Each row was made from one small tree. The marks that hang from a mark follow it in brackets, in alphabetical order. Every link used is in the known rows. Write each row's tree.
In the rows, 128 means zero.
Known rows:
H[V[J]]: [ 83 141 131 126 140 125 122 134 133 141 133 123 126  92 127 111 129  94
 133 125 156]
P[F[C[V[H J]] M]]: [171 121  98  91 166 124 122 161 175 139 156 128 116  77 149 102 135  83
 118  81 125]
B[A W]: [144 143 122 152 143 139 102  83 115 121 123 140 131 148 127 127 144 114
 174 103 142]
P[F[M]]: [169 123 129 123 107 132 110 158 135 153 162 154 138 111 137 120 139 136
 102 107  79]
V[C J]: [108 113 110 102 153 125 148 117 135 163 132 101 104 115 137 141 140  87
 146 122 143]
X[A F]: [138 163 144 116 125 131 105 138 105 121 130 158 129 105  86 149 127 112
  99 135 139]
V[C H J X[A F]]: [102 149  96  72 201 126 115 120 128 161 142 150  90  81  97 174 177  57
 138 103 158]
V[C X]: [121 118 126  79 170 117 136 113 126 147 128 131 110 125 112 151 149 112
 146 120 140]
F[C[V[H X]] P]: [152 149 104  70 214  79 122 140 167  86 123 118 104  77 107  94 149 102
 157  83 178]
H[V[J X]]: [ 68 146 134 107 165 123 117 119 139 141 144 135 119  91 123 132 142  92
 143 111 144]
V[C H J X]: [ 93 115  79  84 204 123 137 111 153 169 140 119  90 104 139 153 177  73
 168  95 147]
B[W]: [133 140 133 142 147 132 121 103 134 133 125 141 124 126 132 107 147 102
 155 115 119]
C[V[H X[A F[P]]]]: [132 174 118  69 189  84  97 142 133  95 144 157 107  59  86 123 158  88
 132  92 186]
X[A F V[C H J]]: [130 155 108  61 204 137 103 126 131 151 109 138 108  89  87 142 155  69
 130  99 200]
H[V[X]]: [ 96 146 147 101 157 117 112 129 124 125 128 152 132 102 102 122 138 120
 133 123 152]
W[B[A]]: [161 167 116 151 140 145  99 114 130 142 122 106 116 138 132 135 124 157
 120 109 127]
H[V[C J X[F[M]]]]: [117 153 132  81 188 122  95 146 119 174 162 159 110  66  95 146 160  82
 128  93 123]
P[F]: [140 119 137 119 109 124 116 138 123 138 150 127 137 118 138 125 129 123
 118 145 105]
V[H X]: [112 130  98 108 179 127 117 121 146 135 136 146 113 117 129 141 165 114
 150 100 132]
F[C[V] M P]: [196 149 126  92 162  88 126 167 159  93 128 125 121  82 104  76 120 129
 120  72 149]
X[A V[C H]]: [145 136 108  56 188 127 128 128 140 134  73 146 121 118  81 117 148 106
 126  98 227]
P[F[C[V] M]]: [199 124 144  87 132 116 123 163 148 116 142 140 137  98 122 100 107 121
  96 106 118]
H[V[C J X[A F]]]: [ 87 165 144  65 179 115 110 128 108 152 134 156 110  67  69 155 149  62
 122 126 178]
C[V]: [130 121 141 103 132 115 137 125 132 109 125 122 128 118 135 116 107 114
 127 128 162]

Write each row's tree:
[102 117  95 108 165 123 136 122 159 131 139 111 107  99 162 118 135  76
 148 103 169]	C[V[H J]]
[167 147  79  96 195  95 126 165 187 116 141 114 100  62 130  79 149  91
 141  48 156]	F[C[V[H J]] M P]
[181 180 142  90 171 133  97 153 130 119 137 187 122  93  59 158 141 120
  90  81 106]	V[X[A F[C M]]]
[113 148 106  66 201 119 143 119 174 105 117 136  99  87 108 136 137  66
 132  81 190]	F[C[V[H J X[A]]]]
[159 153 100  70 191 127 103 151 124 161 138 193 105  87  74 159 181  97
 112  77 141]	V[C H X[A F[M]]]
[123 154 109 104 198 147  79 124 140 140 138 124 116  96 126 135 149  90
 144  98 146]	X[F V[H J]]
[141 160 113  84 185 123 117 140 145 107 123 133 107  72  98 130 125  58
 115 109 184]	X[A F[C[V[H J]]]]
[ 74 147 133  65 170 114 140 122 130 152 116 148 109  84  84 140 148  71
 128 112 198]	H[V[C J X[A]]]
[119 120  92  74 207 133 125 116 155 158 106 107 106 112 129 121 155  86
 158  91 188]	X[V[C H J]]
[105 130 140  71 174 107 128 128 117 144 114 143 121 101  90 125 145 105
 141 129 177]	H[V[C X]]
[197 132 132 112 129 129 114 166 145 136 144 145 137 107 115 111 129 134
  97 106  84]	P[F[C M]]
[ 93 119 115  84 177 124 142 102 140 162 143 113  97 112 132 161 154  85
 157 107 130]	V[C J X]
[174 193 142  90 196  91  72 179 129 110 148 164 124  48  56  97 154 123
 119  81 121]	H[V[X[F[C M P]]]]
[161 182 144  73 161  91  95 155 132 103 161 177 116  61  79 128 144 114
 106  67 144]	C[V[X[A F[M P]]]]
[136 152 115  86 171 137 113 129 147 116  88 157 131 119  92 115 140 120
 119  91 204]	X[A V[H]]
[ 92 126 124  94 156 115 138 132 125 160 118 113 116  91 115 114 135  81
 139 132 180]	H[V[C J]]
[194 157 112 116 158 101 118 170 156 113 130 131 119  92  98  88 143 142
 121  73 115]	F[C M P]
[200 121 110  86 158 117 117 171 161 122 138 146 130  89 127  91 131 109
 107  93 134]	P[F[C[V[H]] M]]
[195 146  91  91 188  87 122 174 172 100 124 132 113  74 110  68 144 118
 131  61 165]	F[C[V[H]] M P]
[107 159 102  87 209  91  92 129 148 119 176 117  92  53 135 128 164  68
 165  86 147]	C[V[H J X[F[P]]]]
[170 154 144  65 166 119 137 143 157  98 117 174 123 101  80 130 119 118
  96  69 159]	F[C[V[X[A]]] M]
[109 173 148  95 196 123  90 134 127 124 145 134 117  69  87 138 134  80
 132 121 129]	H[V[J X[F[C]]]]
[106 185 142  99 159 134  88 150 125 148 159 191 122  62  80 149 152  90
  99  79 129]	H[V[J X[A F[M]]]]
[125 143 150  58 156 114 136 121 157 109 143 130 117  84 113 141 114  73
 112 111 153]	P[F[C[V[J X[A]]]]]
[152 156 119  79 193  93 126 143 179 109 157 120 100  68 122 107 140 101
 141  45 128]	F[C[V[J X]] M P]
[120 171 114  91 187 147  87 127 139 132 123 148 118  91  99 140 148  84
 122  93 176]	X[A F V[H J]]
[110 146 103  97 167 127 126 124 145 126 120 167 114 111 101 147 163 108
 128  94 161]	V[H X[A]]
[196 163 132  68 189 103  81 159 123 138 133 139 120  82  79 103 153 131
 128  76 145]	X[F[M P] V[C]]
[119 130  96  67 185 117 141 123 137 145 106 158 103 110  90 149 170  93
 135 101 185]	V[C H X[A]]
[ 77 130 129  77 181 112 132 118 131 159 131 124 109  89 111 134 150  79
 150 117 168]	H[V[C J X]]
[113 151  81  80 221  93  98 131 137 157 165 113  81  59 117 141 194  67
 173  93 136]	V[C H J X[F[P]]]
[116 131 102  78 213 119 134 116 174 114 133 115  99  92 136 131 139  71
 155  87 161]	F[C[V[H J X]]]
[168 150 114  97 169  94 131 156 174 109 145 108 107  71 125  86 126 102
 130  61 141]	F[C[V[J]] M P]
